Each row was made from one path, in order. Every step used is in the known rows, and no mark comes twice. Write each row's path.
Known rows:
gari-sesi-kepun-fofad: [-2.93  1.21  1.68 -4.59 -0.72  0.65 -0.32  0.25  2.40 -2.45  1.65 -0.96
  0.30  0.75 -2.09  0.29 -1.86  1.31  0.64]
fofad-kuperen-lizat-tepe-mesev-sesi: [-0.50  0.00  1.49  3.77  0.41  2.67 -0.32 -0.70 -3.05 -1.11 -3.04 -2.98
 -1.41  0.85 -0.48  0.16  1.25 -1.04  2.58]
kuperen-lizat: [-1.10  0.37  0.27  0.30 -0.92  0.16  1.92 -1.38  0.51  0.39 -1.29 -0.90
  0.13 -0.40  0.37  1.41 -0.34 -0.12  1.94]
kepun-fofad: [-1.02  0.57 -0.61 -1.02 -1.08  2.24  0.42  0.13  1.64 -0.24  0.92 -0.40
  0.08 -0.32 -1.17 -0.09 -0.84  1.60  0.74]
sesi-kepun-fofad-kuperen-lizat: [-1.97  0.58  0.35 -2.40 -2.23  2.48  4.09 -2.45 -0.50  0.06  1.09 -3.22
  0.71  0.85 -0.54  2.04 -0.97  0.77  3.19]
fofad-kuperen-lizat-tepe-mesev-sesi-gari-kepun: [-2.77 -0.86  1.24  3.00  1.88  0.32  0.30  1.33 -3.38 -0.30  0.76 -2.05
 -1.33  1.75 -0.07 -2.21 -2.62 -2.83  2.30]
tepe-lizat-pezos-kuperen: [ 1.25  0.27 -0.35  1.23  0.66 -0.12 -0.65  1.25  1.08  1.38 -0.14 -0.42
 -0.17 -2.72  0.06  0.64  2.57  0.35  0.77]
gari-kepun-sesi: [-2.89 -0.12  1.46  0.94  1.20 -2.36 -0.26 -0.12 -0.22  1.48  0.94  0.27
 -0.54  0.52 -1.74 -1.46 -0.69  0.49  1.61]
gari-sesi-kepun-fofad-kuperen-lizat-tepe: [-2.38  0.39  3.99 -1.97 -1.06  3.01  1.02 -1.37 -0.81 -2.70 -1.56 -2.99
  0.82  2.40 -1.70  0.94  0.71  2.75  2.20]
sesi-gari-kepun-fofad: [-3.40 -0.25 -0.51 -1.67  0.27  0.02  1.16  2.11  1.18  0.78  4.75  0.41
  0.20  0.65 -0.83 -2.31 -4.75 -0.05  0.43]
pezos-kuperen-lizat-tepe-mesev-sesi-kepun-fofad: [-3.33 -0.61  1.53 -0.82 -0.04  2.99 -0.70 -0.61  0.83 -1.88  1.89 -3.15
  1.42  0.87 -0.44  0.27 -1.75  1.11  5.34]
pareti-pezos: [ 2.11  0.62  0.85 -1.26  0.14 -1.48 -0.51 -1.75  0.63 -0.85  0.42  0.82
  0.48 -0.92 -0.87 -0.46 -1.32 -0.10  0.14]
gari-kepun: [-2.06 -0.08 -0.25  0.24  1.11 -2.07  1.13  1.04 -0.66 -0.21  0.98 -0.32
  0.81 -0.06  0.03 -0.67 -1.79 -0.78  0.86]
kuperen-lizat-tepe-mesev-sesi-gari-kepun-fofad: [-4.93 -0.04  0.90  1.13  1.18  1.42 -0.46  2.15  0.04 -0.79  2.40 -1.71
 -0.56  1.28 -1.26 -2.31 -5.50 -0.28  3.28]
tepe-mesev-sesi-gari-kepun: [-3.32  0.08 -0.78  0.39  2.26 -1.86 -1.01  2.76 -0.21 -0.11  4.10  0.04
 -1.68  0.12 -0.59 -2.74 -5.09 -4.31  0.82]
lizat-pezos: [ 1.82  0.75  1.26 -0.60 -1.21 -0.66  0.74  1.18 -0.12  1.68 -1.65 -0.18
 -0.56 -1.38  0.51 -0.40  1.71  0.62  0.02]
mesev-sesi-gari-kepun-fofad-kuperen: [-2.99  0.92  0.19 -1.78  0.76 -0.03  0.82  1.19  0.31  0.87  4.33 -0.30
 -2.35  0.16 -1.93 -4.97 -2.02 -1.29  0.92]
lizat-kuperen: [ 0.02 -0.99 -0.35  1.08  1.01  1.83 -0.83 -0.36 -1.08  1.41  0.23  0.45
 -1.14  0.61 -0.35 -0.09  1.71  1.16  0.47]
sesi-kepun-fofad-kuperen: [-0.92  0.14  0.07 -2.68 -1.40  2.34  2.15 -1.11 -1.01 -0.20  2.45 -2.22
  0.51  1.10 -0.88  0.42 -0.72  0.84  1.30]
pareti-pezos-kuperen: [ 2.31 -0.53  0.71 -1.28  0.50 -1.24 -0.82 -1.91  1.97 -0.58  1.63  1.17
  1.48 -1.67 -0.18 -0.74  0.41 -0.55  1.21]

Which path is each row?
[-3.43 -0.04 -0.38 -0.47 -0.94  1.36  4.22  0.09 -0.01  1.39  2.74 -1.42
 -0.39  0.51 -0.58 -1.08 -3.00 -1.04  2.33] -> sesi-gari-kepun-fofad-kuperen-lizat
[-1.52  0.50  0.78  2.69 -0.66  4.73  0.15 -0.66 -1.34 -1.50 -2.17 -3.53
 -1.25  0.45 -1.67 -0.09  0.29  0.58  3.26] -> kepun-fofad-kuperen-lizat-tepe-mesev-sesi
[-0.89 -0.55  0.31  0.20 -0.63  0.37  1.80 -1.64  1.76  0.56  0.01 -0.57
  0.95 -1.12  1.00  1.17  1.34 -0.52  3.07] -> pezos-kuperen-lizat
[-2.29 -0.78  0.08 -0.75  1.38 -2.15  0.65  2.08 -0.44  0.99  3.76  0.93
  0.18  0.96  0.35 -2.33 -3.75 -1.70 -0.22] -> sesi-gari-kepun
[-2.79  1.65  0.12  0.15 -1.09  0.91  3.10  1.94 -0.05  2.12  1.45 -2.51
 -2.65 -1.72 -1.06 -1.86 -2.67 -3.16  3.32] -> tepe-mesev-sesi-gari-kepun-fofad-kuperen-lizat-pezos
[-2.07  0.87  3.19 -2.09 -0.80  2.41  0.87 -1.89 -1.47 -1.09  0.17 -3.31
 -0.21  2.01 -1.30 -1.48  0.36  2.99  3.59] -> mesev-sesi-kepun-fofad-kuperen-lizat-tepe
[-0.02  0.15  0.20  1.32 -1.15  1.31  3.01 -2.03 -1.14  0.66 -1.85 -1.82
 -0.61 -0.29  0.24  1.56  1.78 -0.96  1.72] -> fofad-kuperen-lizat
[-2.78 -0.86  0.52  1.53  1.72  2.50 -1.15  2.83 -2.30 -0.66  3.00 -1.78
 -1.23  1.85 -1.62 -3.85 -3.28 -1.08  1.21] -> lizat-tepe-mesev-sesi-gari-kepun-fofad-kuperen
[-1.76 -0.97  0.80  1.13 -1.38  4.98  1.96 -0.75 -3.12 -1.58 -0.35 -4.53
  1.67  2.38 -0.24  3.23 -2.11  1.06  3.40] -> sesi-kepun-fofad-kuperen-lizat-tepe-mesev
[-2.68 -0.11  2.48  0.08 -1.04  4.37  0.82 -0.38 -1.50 -3.20 -1.61 -4.05
  0.84  2.15 -1.61  3.13 -1.18  0.58  2.61] -> gari-sesi-kepun-fofad-kuperen-lizat-tepe-mesev
[-1.76 -0.25  1.10  1.72 -0.37  4.63 -0.31  0.36 -1.00 -0.28  0.65 -2.41
 -1.99  1.32 -1.45 -1.72 -1.71 -0.41  2.33] -> kepun-fofad-kuperen-lizat-tepe-mesev-sesi-gari
[-1.20  2.29  3.31 -4.00 -3.02  1.32  3.45 -0.66  0.93 -0.07 -1.81 -2.90
 -0.91 -0.73 -1.39  1.42  1.67  1.02  2.44] -> gari-sesi-kepun-fofad-kuperen-lizat-pezos
[-2.48 -0.49 -0.59 -0.89 -0.01  1.19  2.30  1.45 -0.60  1.15  4.17 -0.43
 -0.31  0.68 -1.01 -2.53 -2.69 -0.97  0.27] -> sesi-gari-kepun-fofad-kuperen
[-0.65 -0.61 -1.80  3.06  2.63  2.18 -1.96 -0.11 -0.94  0.96  0.66 -0.57
 -1.56  0.05 -1.52  1.25  0.73  1.55  0.00] -> tepe-lizat-kuperen
[-3.76  0.28  0.43  2.93  0.37  2.92  1.23  0.43 -2.04 -1.73 -1.12 -3.85
 -0.52  0.42 -1.52 -0.71 -1.57 -0.19  4.14] -> gari-kepun-fofad-kuperen-lizat-tepe-mesev-sesi
[-2.81 -1.12  1.73  0.68 -0.26  2.37  2.45  0.81 -1.86  0.60  1.40 -1.51
  0.60  2.23 -0.42 -1.90 -2.12  1.47  1.99] -> sesi-gari-kepun-fofad-kuperen-lizat-tepe
[-1.82  0.65  2.49 -3.68  0.46 -1.63 -0.76 -0.23  0.63 -2.28  0.82 -0.44
  0.23  1.22 -0.94  0.45 -0.93 -0.38  0.01] -> gari-sesi-kepun
[-3.60  0.19  2.53 -0.34  0.64  1.38  1.18  0.54 -1.07  0.30  1.81 -1.48
 -1.26  1.57 -1.43 -4.55 -1.55  1.11  2.53] -> mesev-sesi-gari-kepun-fofad-kuperen-lizat-tepe
[-4.42  0.81 -1.14  0.75 -0.04  1.66  2.41  0.76  0.15  0.50  3.03 -2.44
 -1.86 -0.44 -1.54 -1.44 -4.33 -3.59  3.27] -> tepe-mesev-sesi-gari-kepun-fofad-kuperen-lizat
[-3.04  1.43 -0.43 -1.11 -1.41  2.94  2.34 -1.55 -0.42 -0.82  1.45 -4.25
 -1.09  0.00 -1.47  1.54 -2.29 -1.90  4.28] -> tepe-mesev-sesi-kepun-fofad-kuperen-lizat
[ 1.82 -0.25  1.11 -0.67 -0.91 -0.45  0.47  1.05  0.97  1.84 -0.40  0.20
  0.39 -2.22  1.17 -0.57  3.37  0.22  1.17] -> lizat-pezos-kuperen
[-3.16  0.59 -0.48  0.53 -1.28  1.61  4.70 -0.89 -0.31  0.16 -0.07 -2.57
  0.46 -0.47 -0.91  0.72 -1.00 -0.10  3.15] -> gari-kepun-fofad-kuperen-lizat
[-3.48  0.56  1.57 -0.67 -0.24  2.68 -0.66 -0.44 -0.39 -2.09  0.78 -3.53
  0.53  1.75 -1.14  0.60 -3.49  1.57  4.29] -> kuperen-lizat-tepe-mesev-sesi-kepun-fofad
